What can hang from each mark:
Z514: Z414
Z79: Z240 Z924
Z217: Z924
Z240: Z79 Z414
Z414: Z79 Z240 Z514
Z924: Z79 Z217 Z442 Z514 Z594

Every row comes from one small tree of marks. Brackets hold a mark, then the marks that hang from it, in the order of their numbers. Every link used is in the known rows. Which tree was each row made from?
Known rows:
{Z217 {Z924 {Z79 {Z240 Z414}} Z442 Z514}}: 0.86	-0.58	-0.58	1.64	-0.29	-0.90	0.38	0.49	-1.05	-0.17	-0.02	0.54	1.33	-1.38	0.02	-0.44	1.56	-2.32	0.64	-1.77	0.94
{Z924 Z79 Z217}: 1.09	-0.63	-0.75	2.40	-0.87	-0.53	0.28	0.16	-0.22	0.34	0.19	-0.24	1.00	-0.55	-0.61	0.95	-0.50	-0.81	-0.08	-1.85	0.74
{Z217 {Z924 Z442 {Z514 {Z414 Z79 Z240}} Z594}}: 2.89	-1.89	-0.21	4.82	0.61	-1.02	0.45	-0.32	-2.21	-0.70	0.00	-0.33	-1.39	-1.95	-0.46	-0.34	1.02	-0.50	1.81	-2.03	0.63
{Z79 Z240 {Z924 Z217}}: 0.86	1.23	-0.43	0.38	-0.56	-0.79	-0.65	-0.47	-0.12	0.48	-0.59	1.26	-0.11	0.26	0.34	0.20	0.59	-0.93	0.14	-0.18	0.02
{Z240 Z79}: 0.35	0.42	-0.82	-0.35	-0.70	0.34	-0.66	-0.33	-0.45	-0.04	-0.40	0.01	0.07	-0.09	0.85	-0.20	-0.04	-0.01	0.38	-0.04	0.23
{Z79 {Z240 Z414} {Z924 Z217 Z442 Z514 Z594}}: 2.36	0.21	-1.58	1.86	-0.63	-0.87	-0.58	-0.63	-0.49	1.16	-0.87	2.00	0.33	-0.83	-0.56	1.00	0.86	-1.66	0.69	-1.07	0.88
{Z79 {Z924 Z442}}: 0.54	0.23	0.01	-0.57	0.45	-0.03	0.06	-0.35	-0.36	0.04	0.16	1.42	0.06	-0.27	-0.71	0.36	0.42	-0.72	0.23	0.24	0.29
{Z79 {Z240 Z414} {Z924 Z217}}: 0.52	2.07	-0.94	-0.02	-1.23	-0.88	-1.32	-0.02	-0.27	0.36	-1.02	1.48	0.07	0.00	1.35	0.10	1.22	-0.78	0.50	-0.22	-0.10
{Z217 {Z924 Z79}}: 0.27	-0.67	0.35	0.94	-0.48	-0.47	0.85	-0.12	-0.35	0.01	0.73	-0.41	0.56	-0.78	-0.81	0.11	0.38	-1.00	0.03	-1.49	0.83
{Z514 {Z414 {Z79 {Z924 Z442 Z594}} Z240}}: 2.73	0.03	-0.61	3.37	0.27	-0.54	-0.95	-0.66	-2.38	-1.00	-0.52	0.26	-1.87	-1.49	0.63	-1.34	0.64	0.04	2.11	-0.83	0.51
{Z79 {Z924 Z217 Z442 {Z514 {Z414 Z240}} Z594}}: 3.33	-1.19	-0.66	4.57	-0.47	-1.39	0.14	0.02	-1.43	-0.11	-0.27	1.10	-0.85	-1.48	-0.89	0.82	0.42	-0.80	1.14	-1.78	0.38
{Z414 {Z79 {Z924 Z217 Z442 Z594}} Z240 Z514}: 2.97	-0.50	-1.73	3.30	0.04	-0.55	-0.84	-1.21	-2.20	0.01	-1.16	1.68	-2.14	-0.78	-0.25	1.44	0.89	0.25	1.76	-0.34	1.09
{Z924 Z442}: 0.37	-0.83	-0.08	0.06	0.86	0.38	0.36	0.14	-0.21	0.25	0.37	0.38	0.19	-0.29	-0.83	0.11	-0.19	-0.34	0.21	-0.13	0.39
{Z514 {Z414 {Z79 Z924}}}: 1.11	1.20	0.20	1.68	-0.92	-1.26	-0.84	-0.04	-1.33	-1.56	-0.44	0.24	-0.88	-0.79	1.56	-0.45	1.24	-0.14	1.02	-0.27	-0.38
{Z217 {Z924 {Z79 Z240} Z442 Z514}}: 1.30	-1.40	-0.08	2.09	0.26	-0.85	1.08	0.00	-0.83	-0.08	0.40	0.39	1.09	-1.12	-0.92	-0.32	0.96	-2.38	0.27	-1.75	1.12
{Z240 {Z79 {Z924 Z217 Z442 Z594}} {Z414 Z514}}: 1.97	0.11	-2.27	0.52	-1.83	-0.23	-1.16	-0.72	-1.11	1.03	-1.11	2.27	-0.82	-0.78	0.01	2.01	0.85	-0.25	1.24	-0.24	1.41
{Z79 Z240 Z924}: 0.27	1.60	-0.06	-0.75	-0.31	-0.53	-0.79	-0.58	-0.33	-0.22	-0.64	1.03	-0.37	0.21	0.99	-1.13	0.93	-0.84	0.26	0.60	-0.03
{Z217 {Z924 {Z79 Z240} Z442 {Z514 Z414} Z594}}: 2.53	-2.28	0.15	3.91	-0.44	-1.35	1.07	0.02	-1.08	0.13	0.64	-0.41	0.16	-1.96	-1.18	-1.01	0.66	-2.26	0.85	-2.70	1.57
{Z217 {Z924 {Z79 Z240} Z442 Z594}}: 1.60	-1.66	-0.29	1.53	0.45	0.05	0.71	-1.00	-0.59	1.23	0.66	-0.21	0.09	-1.14	-1.64	-1.23	-0.09	-1.73	0.70	-1.89	2.04

Which tree is each row?
3.62	-0.40	-1.78	4.36	0.34	-0.73	-0.39	-1.42	-1.87	0.10	-0.88	1.50	-0.68	-1.17	-0.82	1.56	0.50	-0.73	1.37	-1.41	0.69 => {Z414 {Z79 {Z924 Z217 Z442 Z514 Z594}} Z240}
1.72	0.08	-1.53	2.54	-1.37	-0.83	-0.69	-0.34	-0.78	0.06	-0.96	-0.12	0.78	-1.16	0.82	-0.93	0.61	-1.52	0.63	-1.59	1.12 => {Z924 {Z79 {Z240 Z414}} Z514 Z594}
3.75	-1.87	-1.27	6.28	0.20	-1.06	-0.11	-0.01	-2.02	-0.35	-0.51	-0.15	-0.95	-1.71	-0.30	0.55	0.17	-0.30	1.76	-2.41	0.53 => {Z924 Z217 Z442 {Z514 {Z414 Z79 Z240}} Z594}
2.40	0.84	-0.50	3.28	-0.61	-0.93	-1.29	-0.78	-2.12	-1.34	-0.92	-0.14	-2.09	-1.18	1.49	-1.46	0.80	0.40	1.84	-0.69	0.16 => {Z514 {Z414 {Z79 {Z924 Z594}} Z240}}
2.16	-0.78	-1.28	2.97	-0.84	-0.43	-0.22	-0.81	-0.24	1.22	-0.26	-0.39	0.27	-0.61	-0.64	-0.39	-0.70	-1.15	0.37	-2.10	1.48 => {Z924 {Z79 Z240} Z217 Z594}
3.03	-0.11	-1.62	3.27	0.57	-0.11	-0.77	-1.47	-1.78	0.45	-0.68	1.04	-1.22	-0.90	-0.65	0.66	0.01	-0.17	1.58	-1.08	0.91 => {Z414 {Z79 {Z924 Z217 Z442 Z594}} Z240}
3.37	-2.10	-0.96	5.32	-0.15	-1.15	0.35	-0.12	-1.08	0.24	-0.02	0.10	-0.23	-1.57	-1.10	1.52	0.00	-0.72	1.09	-2.36	0.76 => {Z924 Z217 Z442 {Z514 {Z414 Z79}} Z594}
-0.19	2.04	-0.64	-1.14	-1.54	-1.02	-1.55	0.23	-1.01	-0.88	-1.58	1.73	-1.10	0.12	2.40	-0.52	2.29	-0.28	0.80	1.35	-0.01 => {Z79 {Z240 {Z414 Z514}} Z924}
3.30	-0.21	-1.63	3.33	0.17	-0.93	-0.43	-1.57	-1.04	0.78	-0.84	1.74	-0.05	-0.81	-0.81	1.15	0.64	-1.58	0.95	-1.25	0.99 => {Z414 {Z79 Z240 {Z924 Z217 Z442 Z514 Z594}}}
1.27	0.36	-0.24	3.32	-0.02	-0.75	-1.03	0.54	-2.15	-1.92	-0.69	-0.99	-1.49	-0.92	2.23	-1.68	0.84	0.61	1.66	-0.71	-0.55 => {Z514 {Z414 Z79 Z240}}
2.97	-1.40	-0.34	3.61	-0.80	-1.50	0.62	-0.11	-0.47	0.59	0.22	1.26	-0.09	-1.35	-1.74	1.76	0.22	-1.24	0.50	-1.78	0.64 => {Z79 {Z924 Z217 Z442 {Z514 Z414} Z594}}
2.82	0.13	-1.97	3.10	-0.54	-0.87	-0.59	-1.06	-1.11	0.64	-0.83	1.82	0.30	-1.28	-0.70	2.40	0.92	-1.07	1.08	-1.40	0.74 => {Z240 {Z414 {Z79 {Z924 Z217 Z442 Z514 Z594}}}}
2.58	0.17	-2.29	1.59	-1.42	-0.42	-0.73	-0.91	-0.76	1.16	-0.82	2.13	0.63	-1.16	-0.58	2.12	0.46	-1.24	0.83	-1.29	0.97 => {Z240 {Z79 {Z924 Z217 Z442 Z514 Z594}} Z414}
1.79	1.39	-0.97	0.99	-0.21	-0.38	-1.33	-1.92	-0.99	0.13	-1.03	0.67	-1.07	-0.31	0.90	-1.14	0.67	-0.54	1.07	0.02	0.68 => {Z414 {Z79 Z240 {Z924 Z594}}}
1.34	-0.45	0.01	2.63	-1.08	-1.21	-0.02	0.52	-1.73	-1.38	-0.36	-0.32	-0.76	-1.27	1.38	-0.65	1.38	-0.37	1.19	-1.35	-0.35 => {Z217 {Z924 {Z514 {Z414 {Z240 Z79}}}}}
2.67	-1.14	-2.05	3.82	-0.73	-0.72	-0.15	-0.12	-0.77	1.05	-0.55	0.51	1.24	-1.39	-0.64	0.41	0.14	-2.03	0.73	-2.55	1.60 => {Z924 {Z79 {Z240 Z414}} Z217 Z442 Z514 Z594}
2.30	-0.29	-1.99	3.67	-1.68	-1.11	-0.50	-0.28	-0.54	0.73	-0.93	0.12	1.01	-1.11	0.19	0.41	0.25	-1.64	0.50	-2.38	1.19 => {Z924 {Z79 {Z240 Z414}} Z217 Z514 Z594}
